Known rows, with every way that one mark hangs from another:
W[A[K] H]: [-34  11 -17 -11  -7   4 -27 -28  10   9  48   0 -44   3 -43  -1   8  -6
 -10  25  -9 -19   8   3 -14 -19]
B[A[E K W] Z]: [ -5  11 -27  35 -27  -3  -9  32  13 -20 -38  58 -29  23  78 -23  18 -22
  18   9  -5   8  -9  26  28  39]
H[W]: [-22   5  11 -19   4  -9  16 -35  -9  -7  20 -26   7 -24 -55 -12  -5 -12
 -18   1  30   9  23  13 -17 -12]
H[Q[W[A]]]: [ 16 -14  -6 -10  17  -3  20  -7  13 -21  19  -4  -4 -27 -28 -33 -12 -14
  -8  27 -22  18   9 -18   9 -21]
Z[B]: [ -6  -7  13 -10  16  -4   4 -48  -6 -13  36 -30   2 -18 -45   3  -4   6
  -2   3  26  -4  -9  33 -48 -15]
Z[B[A[W]] K]: [ 49 -40  -3  15  -1 -13  25  13   3   4 -28   5  29   8  11   4   2 -17
  -1 -32   0 -22 -42  31 -43  14]
Q[W[A[K] E]]: [  3  -8  -7   4 -25  25 -10  -3   1 -10   4  -3  -6  15  16  18 -11  13
   1  14   1  -8  -1 -33   0 -13]
B[Z]: [-32  11  13   1  22  -3 -28 -41 -19 -31  29  -2 -10 -27 -30 -29  19 -23
   3  17  29   5  30  21   3 -17]
Z[B K]: [ -1 -35  20  -8  14 -12   5 -33 -20 -10  25  -3  13  -5 -44  13  -5 -11
  -3 -18  30 -20 -20  29 -60 -29]
B[A[W[Q]] Z]: [  6  17   5   5   3  -8 -18  18  11  -4 -19   3   2 -30  48 -48  16 -13
   9  10 -20   6  16  42  32   7]
Z[B[A[K]]]: [ 12  10  13   5 -23   0   7 -11  13   4  27  -8 -26  -3  14  24  11  -7
  14   0  -6 -12 -22  41 -40   7]
Z[K[A]]: [  5  -6  14 -22   1 -34  -3  -6 -23  18  12  20  -4  -4 -39  10  -4 -35
   5 -22  10 -22   2  -2 -31 -23]
K[A[W[E]]]: [ 12   3  15  -6  -1  -9   9  22 -17  11 -24  -2  18  -5   2   9 -11   4
  13 -10   8  -6  -6 -18  -1   4]
K[A[E]]: [ -9  15 -10 -22   1 -20   8  -7 -15   6  15  29 -25   0 -25   2 -18 -16
   1  -7  14   8  -1  -7  -7  -2]
A[B E]: [ -7  17 -16  -5  12   0  -1 -33   1  -1  17   5  -6  29 -12  26   0   1
  -9  -8  31  23   1 -16   6  18]
B[A[W[E]] Z[K]]: [ 22 -34  24  40   0  10 -12  46 -19 -15 -51  23  28   9  43  -5  24 -17
  14 -33   0 -14  -4  13  13   8]
Q[W]: [ 13  -1 -12 -17  14  -6  -7 -49 -13 -21   5 -31 -16   0 -17 -12 -20 -15
  -3   8  26   7  11  -6  -7 -24]
W[A[B K] E H]: [-25  -3  -7  13 -13  28 -28  -1  10  26  25  -9  -1  28 -13  35  10  25
 -10  -1 -17 -13   4 -32   3  -2]
K[A[B W]]: [ 17  13 -20  -4  -3 -34   2   6   2  34 -25  -1  33  20   0   2  -9 -11
   5 -10   1   5 -10 -23   6  35]
K[A[B[Z] W[E]]]: [ -1  -1   0  30  -4 -11 -11  39  -7  15 -48  14  53  11  27 -12   3   3
  17 -17  -2   6   4 -26  36  27]
K[A[B]]: [  2  23   0 -15  -1 -26  -3 -10  -6  33  18  -5  12   5 -29  20  -4 -14
   2 -11   4   7   3 -22  -7   8]
Q[W[A E H]]: [ 10 -34 -23   0  14  30 -14 -14  -4  -9   3 -33   5   5 -31  -5 -24  20
 -19   1  -6 -16   8 -40   7 -42]
K[A[B W[E]]]: [ 17   6   6   6  -6  -6   3  32  -4  29 -36  -7  46  21  18  23 -11  12
  10 -22   5   2  -9 -37  13  27]
W[A]: [ -7   8  -8 -17  14   3 -17 -38   3  -4  50  -9  -5 -12 -55  -8   7  -4
 -10  20  12   7  13  -3 -19 -11]
A[B[Z] E K W]: [-29  11 -38  32 -18 -10 -19  10  11 -13 -39  49  -2  49  62 -17  16  -7
  13  11   9  17  -4   4  39  52]
Q[W[E]]: [ 16  -9  11  -5  12  22  -1 -26 -24 -24  -8 -41   3  -3  -5  14 -21   5
  -2  -4  26   3   9 -26   3 -30]
B[A[W[Q]]]: [ 26  18   6 -16   7  -9   2  10  10  12  -7 -15  -7 -20  37 -14   6  -2
   3   5 -15   8   3  26  12  12]
A[B E K W[H]]: [-22   6 -43  12 -13  -5  -8  -2  13  12 -35  22 -21  58  30  11  -3  -2
  -6   0   1  -3 -11  -9  19  32]
W[A H]: [-16  -6 -17 -18  22   7 -18 -40   2   0  46 -18 -16  -8 -73 -14   4   4
 -23  17  -1 -10  15  -2 -11 -24]

Rows:
[-22  -2  58  -9  35  25  16  -4 -19 -19  31 -29 -27 -42 -47   5  11   8
   2   6  -5  -3  25  -9   5 -43] => W[E H[Q]]
[  5   4 -30 -10  -2 -24  16  15  -5   7 -28  40  -9  15   4 -15 -22  -9
   3  -2  10   4 -14 -13   7  24] => K[A[E W]]
[-29  -5 -49  23  10   1 -27 -14  13  -4  13  44  19  27 -13 -24  11   1
 -11   6   5  29   8 -17  29  26] => W[A[B[Z] E]]
[ 12 -34  10   0  -1 -13  -4  38 -28  18 -41  12  19   8 -16   5 -14  -8
   1 -36  -8 -42  -7 -14 -15 -28] => Z[K[A[W[E H]]]]
[ 17  -8  45   0  27  16  27   3 -17 -34  -4 -26  -7 -30  -3   6 -13   1
   9   5   0  15  16 -26  17 -38] => H[Q[W[E]]]
[-46  23 -20  21 -18  -1 -27 -13  -1 -11   5  47 -20  39  30   1  19 -10
   8  12  16  19  11   6  23  30] => A[B[Z] E K]
[-29  14  38 -29   3  13  12  -4 -11  -6  19 -36  18 -46 -22  -1 -11  27
 -20  -8  12  10  29  12   5 -37] => H[W[E Q]]
[ 27   1  -4  14 -27  -8  19  10  22   7 -14  -1  -4  11  40  10   3  -5
  16   1  -6 -10 -36  37 -30  32] => Z[B[A[K W]]]
[-22   8 -14 -33  -3  -5   7 -11  18  12  37 -10  16 -44 -48 -31 -10  14
 -30  14  -8  15  23  17   1 -20] => H[W[A Q]]
[ 30 -30  15   4  -1  -8  15  -1  -5   4  18  -2   9  -3 -14  21   5 -18
   1 -34   2 -19 -26  32 -51 -13] => Z[B[A] K]
[  7   1 -11  12 -17 -11  18   7  28   5   5  12   3  11  15  -2  -5  -8
   2  21 -39  19   1 -33  25  13] => H[Q[W[A[B K]]]]
[ 13 -28 -39  17   4  29 -12  -9   5   8  -9 -35  36  30 -19  13 -22  25
 -21 -11 -13  -6   2 -60  15 -14] => Q[W[A[B] E H]]
[ 43 -22  17  24   2  20  25  19   5  -4 -22 -23  31  -4  24  19   0  20
   9 -22   0  -5 -34  13 -20  20] => Z[B[A[W[E]]]]
[ -7  -8 -21  11  22  -9  30   9  15  -2 -31  19  -2  16  -3 -16  -2   1
  -6   2 -19  17   0 -16  39  19] => A[B E W[H[Q]]]
[ -7 -12  37  -4   5  17  42  22   8 -12  22  -5  24 -52 -55  -8   1  14
 -20   5 -18  19  19 -13  10 -13] => H[Q W[A E]]
[-52  19 -33 -28 -12   5 -25   1  19  11  41  30 -54   1   0 -11  -7  19
 -16  23 -28  -6  10  10  11 -27] => W[A[E K] H Q]
[ 43  -6  27  10   6  23   8  19  -3  -4 -27 -24   3  -1  26  16  11   7
   8 -16   6   2  -6  -3   3  14] => B[A[W[E]]]
[ 33   2 -17   5   4   0  16   8  10  -8 -28  19 -15  20  31   0   2 -12
  -1  -6   8  15 -21   6  12  38] => B[A[E W]]
[ 15  30  32  -1 -23  18  -2  44  10  11 -18  -8 -20  -5  80  20  14  16
  15  -2 -23  -3  -3  12  19  12] => B[A[K W[E Q]]]
[ -9  12  23   0 -14  17  -6   2 -11 -11 -17  -2 -17   7  33  24  11  12
  11  11  17  -3  -4  -3  -4  15] => A[K W[E]]
[-36   6   3  36 -20  23 -39  10   6   2  16  22  24  22  13  11  31  13
   9   7  -7   4  13 -19  17  14] => W[A[B[Z] K] E]
[  5  18  19 -25   0  -5   4  36 -10  19 -19  -3  15 -32  23  -6 -13  18
   7  -5  -9  -2   3  -4  10  -8] => K[A[W[E Q]]]
[-15  -5   7 -14  29   1   4 -16   9  -5  49  -6 -27 -39 -72 -27  11  -5
 -12  27 -28  -1  23   0   5 -31] => W[A H[Q]]
[ 14  19   1  -6 -27  -8  15  22  31  14 -15  -6  -8 -13  68  -1   3  13
  11   2 -31  -8 -25  52 -17  14] => Z[B[A[K W[Q]]]]
[-21  36   8 -26  -9 -12 -11  -7   4   0   1   1 -30 -13  37 -12   7   1
   9  26   1   2  10  32   5   1] => A[K W[Q]]
[-22   3  12  -1  -5  17 -16  -2 -12  -7 -19 -13 -22  11  14  15   3  13
   7   4   6 -21   0  -3  -4  -6] => A[K W[E H]]
[ 37 -25  -1  -2  -3 -13  21  25  11  13 -23   0  27  -9  35  -6  -4   2
   0 -28 -22 -18 -35  46 -24  -3] => Z[B[A[W[Q]]] K]
